What can hang from each mark
j958: j658 j699
j699: j800 j833 j924 j958
j658: j958
j656: j511 j681
j511: j656
j398: j648
j800: j656
j833: j518
j518: j61
j650: j648
j924: j398 j699
j934: j656

Every row comes from one small tree of marks. The marks that hang from a mark follow it in brackets, in the order of their numbers. Every link used is in the known rows. Which tree was each row made from?
Known rows
j934(j656(j511)): [ 15 -14  40  -1 -23 -26 -30  15 -15  50 -24  12  18 -15 -12  13  13  45
 -20   6  34 -20   4 -14  23 -56]
j958(j658 j699(j833(j518) j924)): [ -6   4 -25 -30 -28 -36   2 -37  12  18  59 -36  19  31  28  19   2  12
  35  -2   7 -34  63 -60 -27 -21]
j958(j699(j800 j833)): [ 19  -2  11  16  -3  14  27 -21   6  22   6 -31 -21  -5  -8  -6 -12  17
   0 -11   7   4   8  31  -1  -2]
j511(j656(j681)): [ 10 -15  21  -4  -6  -1 -30  17 -30   5  -9  17   1 -53  -6   2   2  68
   6   7 -12 -30  -9  -9  15 -35]
j699(j800 j924): [ -2  -4 -19 -20  25 -15  21  25 -10   9  10  36   9  25 -25   2 -22 -30
 -35  27   0  36 -45  21  41  -5]
j658(j958): [ 11  20   0 -11 -16  25 -27   1 -10  -5 -26  44  19 -23  -9 -13   4  29
 -15  31 -33  23 -29 -12  26   8]
j656(j511): [ 14   1  -5 -27 -25 -22 -21  21 -19  32 -43  39  23  -3 -22   3  -8  26
 -10  15  28 -17 -18 -16  19 -50]
j958(j699(j924)): [  9 -11  -4 -24  -2  -4  33  10   2  41  -5   0   1 -24  21  -3 -34  -5
 -19  22  -4   5 -17 -23 -10 -51]
j699(j800 j833 j924(j398)): [-28 -25 -28  13  31  -1  11 -16  -9   3   3  10 -18  57  -4   3 -18 -58
   3   2  24   9 -10  16  28  18]
j699(j800 j833): [ 16  -1  -6   6  20   9 -10 -17  -8  -1   7   3 -12  33 -36   5   0  12
  -8  11  -3  12  -5  28  34  17]
j699(j800(j656) j924(j398) j958): [-58 -21  12  16   1  -4  10  36  -3 -18   0  12  -8  17   3   4  15 -56
  -4  -7  21  31 -37  41  -8  48]
j958(j658 j699(j833 j924)): [  7 -22  -3 -18 -25 -29   5 -40  11  23  40 -29  11  21  24  -6  -5   9
   9  -2   2 -26  40 -38 -10 -29]
j699(j800 j924(j398(j648))): [-23  -4 -33 -14  54  10  54  25   0 -18 -18  16 -19   9  18  -4 -19 -66
 -20 -12  16  28 -41  -1  28   5]
j924(j398(j648) j699(j833)): [  6   8 -20  13  53  50  21 -28  16 -29 -45 -29 -62 -43  56  -6 -13 -41
  15 -21 -17 -31  21 -45 -36 -25]
j658(j958(j699(j800 j924))): [-23  19  10  -3 -29  10  35   1  -4  11   5  21  14 -16  12 -21   1 -19
 -20  12  -5  41 -31  36  12  18]
j934(j656(j511 j681)): [ 15 -18  45  -2 -22 -30 -27  11 -23  33 -11  30  26 -22 -14  -3  11  60
  12  15  47 -42   9  -1  24 -61]
j699(j800 j833(j518)): [  2  28 -30  -7  15   2 -16 -15  -6  -7  28  -4  -5  44 -30  34   8  14
  21  12   4   5  21   4  15  25]
j656(j511 j681): [ 11  -4   2 -28 -26 -27 -20  17 -30  13 -28  60  32 -11 -25 -13  -7  43
  25  23  41 -41 -12  -1  20 -56]
j699(j800 j833 j924(j398(j648))): [-33 -11 -33 -13  51  13  33 -17  -4 -25   6  -1 -32  48  24   7   9 -73
   0  -6  18  15  -9   1  24  19]
j518(j61): [ 78   3  16 -13  30  24 -28  27 -12  30 -39  15  42   4 -14   6  -1  46
 -29  -4 -21  13 -21 -18   3 -30]
j934(j656(j681)): [ 34 -19  39  10  16  -3 -21   6 -11  16  -1  17   9 -40 -15  -5  -9  66
   3  25   3 -26   3 -10  25 -45]
j924(j398 j699(j800)): [ 12   6 -15  58  41  24  40  16  12   0 -59  -3 -37 -54   1 -30 -65 -34
  -4 -34   1  -8 -20  19 -11  -8]
j924(j398 j699(j800 j958)): [ -7  15  -9  55  25  33  34  30  14 -26 -58   5 -28 -49   8 -25 -28 -60
  -8 -27 -11  12 -27  37 -24  15]
j650(j648): [ 16  -8 -19 -32  22  16  -9  31  14 -24 -38   7 -20 -50 -10  -3 -11  -2
 -42  15 -37   3 -26 -35  13 -25]
j833(j518(j61)): [ 58  35 -13 -28  26  15 -31  29 -12  23 -16   6  47  13  -9  37   5  48
   2   0 -14   4   8 -44 -16 -19]
j800(j656(j511 j681)): [ -8 -17  40 -18 -41 -32 -39  14 -25  13  -7  31  16 -19 -18  -3   9  70
  41  14  50 -51   0   5  -8 -33]
j699(j800 j924(j398) j958(j658)): [-32 -12 -24  12  -1 -23  22  28   6 -29   1  23  25  33  -5 -17   1 -63
 -11 -24  12  25 -22  18  20  39]
j958(j658): [ 45  -6 -13 -11  -4 -21 -22   3   6   2  -7   8  29  -9 -24 -13 -25  54
  -8  -4 -16 -16   2 -45  25 -19]
j658(j958(j699(j924))): [-13  11   6 -19 -33  13  15  -5  -5  19  -3  24  16 -29  28 -15  -2  -5
 -14  28 -19  24 -22  -8  -3  -9]
j699(j833): [ 26  -9  -9 -13  12  13 -36 -27  -7   9  -5   5  -9  17 -16  12  -1  27
   0  31 -18  -9   7 -26  15 -18]
j958(j658 j699(j833)): [ 34 -14   7   2 -31 -12  -6 -40  17  19  17 -43   5  -7   8 -15  -8  53
  16 -22  -2 -36  48 -33 -14 -22]
j658(j958(j699(j833))): [  2  14  16   3 -40  34 -10 -37  -3  10  -5  -3   1 -21  19 -14  16  28
   8  15 -21   5  12  -3 -10   8]
j511(j656): [ 12 -12  14  -4  -7   2 -33  18 -20  23 -22  -3  -7 -46  -3  16   2  55
 -26  -1 -22  -8 -17 -22  13 -29]

Write each row's tree
[-33  15 -38 -51 -23 -31 -42 -18   0 -31  64   9  37  73  11  43  58 -28
  23  34 -17  -2  45 -51 -12  21] : j699(j833(j518) j924 j958(j658))
[  8  11  31  28  16   6  10  13   9  -1  -9 -14 -34 -53 -11  -9 -26  13
 -10  -7 -10  -2 -15  33 -22   2] : j924(j699(j800(j656)))
[ -8  -7 -16 -40 -16 -30 -16  20   3 -21  18  35  42  25  -2   3  23 -24
 -24  29 -25  19 -13 -30  12  -3] : j699(j924 j958(j658))
[ -8 -12 -18 -17  21  17  62   8  10  15 -29 -18 -25 -39  60  -9 -31 -38
  -4 -14  10  -1 -14 -42 -23 -43] : j958(j699(j924(j398(j648))))
[ -6  10   2   2   2  19 -16  -2  -3 -29   9  11  -4  36 -31  10  42 -17
 -12  20 -17  34  -9  46  18  43] : j699(j800 j833 j958)
[-20  -7  38  13 -33 -16 -42 -17   7 -39  47 -24   6  40 -26   7  63  25
  15 -16   0   6  27  39  -1  71] : j699(j800(j656) j833 j958(j658))
[-13  31  11  17  12   5 -14 -22   9 -11  31 -37 -39  -9  -1  27   5  10
  31  -2  -2 -20  36  13 -43  21] : j924(j699(j800(j656) j833(j518)))
[-21  14  38  25  -2  21 -14  -9  12 -31  13 -24 -38 -17   0   7  38 -18
   4   6 -21   7  10  51 -39  35] : j924(j699(j800(j656) j833 j958))
[  6  22 -18  30  61  41  63  17  19 -32 -56 -14 -53 -63  30 -24 -37 -50
  -7 -43  -4   0 -20   1 -14  -8] : j924(j398(j648) j699(j800))
[ 30  21 -19  32  41  39 -15 -16   5   8 -36 -30 -12  -6  38  16 -17 -14
  35 -31  -4 -38  45 -41 -59 -16] : j924(j398 j699(j833(j518(j61))))
[ 11  -4  -4 -15 -24  -5 -49 -21   6 -31  16   2  21  32 -12   5  45  18
   5  12 -30  -5  28 -22   4  18] : j699(j833 j958(j658))
[-11 -20  31   3 -33 -44  31   1  13  20  47 -36  12  -7   6 -16 -14  23
   1 -33  26  -7  10  15 -11   7] : j958(j658 j699(j800(j656) j924))
[  3  28  19  16 -32  27  26   2   1   8 -14  10   8 -40  -2 -28  -3  21
 -14  -5 -10  33 -23  42  10  24] : j658(j958(j699(j800)))
[ -7   0  35  11 -31 -20 -21  24   9 -32  24  -7  19   4 -32  -5  35  32
  -4 -22  -2  17  -5  37   3  58] : j699(j800(j656) j958(j658))
[-15 -13  19  65  23  22   3 -24  11  -5 -20 -40 -60 -26  13 -13 -27 -17
  28 -36  16 -30  17  27 -38  21] : j924(j398 j699(j800(j656) j833))
[ -2 -14  43  22 -19   6   9 -23   5  23  22 -52 -32 -10  -2   0   1  40
  15 -19  19  -8  18  39 -23  14] : j958(j699(j800(j656) j833))
[ -2  25 -27 -26 -26 -10 -52 -19   5 -37  38  -7  29  43  -5  35  54  20
  32  13 -22 -12  54 -44 -15  27] : j699(j833(j518) j958(j658))
[ 12  14  -1   4 -14 -13  -2  27   9 -34   5  17  32   9 -38 -13  19   7
 -21 -13 -15  28 -16  29  29  40] : j699(j800 j958(j658))
[-24   6 -11 -25   9  -6  17  41  -7 -19  11  44  17  28 -19   8  20 -57
 -39  34 -14  58 -50  38  27  22] : j699(j800 j924 j958)
[  7  -7  -1  -4 -17 -39  47   6  15  20  30 -15  21   1   0 -23 -29   0
 -14 -24  13   4   0   9  12 -10] : j958(j658 j699(j800 j924))
[ -2 -14  -1  -2 -20 -32  29 -32  11  14  51 -32  10  35   5 -13  -3  -5
   3 -19  18  -6  29  10   7   1] : j958(j658 j699(j800 j833 j924))
[ 16 -18  -5 -21 -24 -34  25  -3  13  29  17 -14  24 -12  19 -17 -30  16
  -8  -6   0 -15  11 -40  -7 -41] : j958(j658 j699(j924))
[  1   1 -13  60  37  29  21 -20  10  -6 -37 -21 -49 -20   7 -20 -41 -40
  13 -27   4 -20   8  20 -14   4] : j924(j398 j699(j800 j833))
[ -4  24 -15 -54   8   8 -45   3 -16  -8  34  15  46  82  21  59  75 -36
   5  38 -21  23  25 -27 -29  13] : j699(j833(j518(j61)) j924 j958)
[-38 -24 -26  -8   7  12 -19  -8  -6 -15  -8  19  -7  44  25  14  25 -69
   4  28  -6   8  -2 -20  -7  10] : j699(j833 j924(j398) j958)
[-13  35 -23  -7 -20 -15 -28 -11   7 -46  49  -8  26  57 -27  28  53   2
  26  -7  -6   9  43   8   4  62] : j699(j800 j833(j518) j958(j658))
[-17 -19 -31  13  36  -6  34  24  -7  10 -21  27  -4  18  -9  -9 -45 -52
 -18  -4  22  21 -43  16  32   5] : j699(j800 j924(j398))
[-18 -15  31  -1 -13 -16  39  13   3  34  24 -23 -14 -17   7  -2 -17   2
  -9  -5  20  15 -19  33 -16  -4] : j958(j699(j800(j656) j924))
[-38 -31   5  19  18 -14  14  20  -5  10  -1   3 -19  13  -3  -2 -28 -28
   0 -14  34  10 -33  23   7  22] : j699(j800(j656) j924(j398))
[ 11  -8 -17  44  31  32  -3 -28  10   1 -49 -16 -46 -33  25 -13 -41 -25
  19 -10 -10 -39  18 -28 -33 -27] : j924(j398 j699(j833))
[-19  44   0   7 -37  25   6 -29  -2  -2  22 -11   3  -1   9   4  23  16
  23   0  -2  17  24  24 -10  41] : j658(j958(j699(j800 j833(j518))))
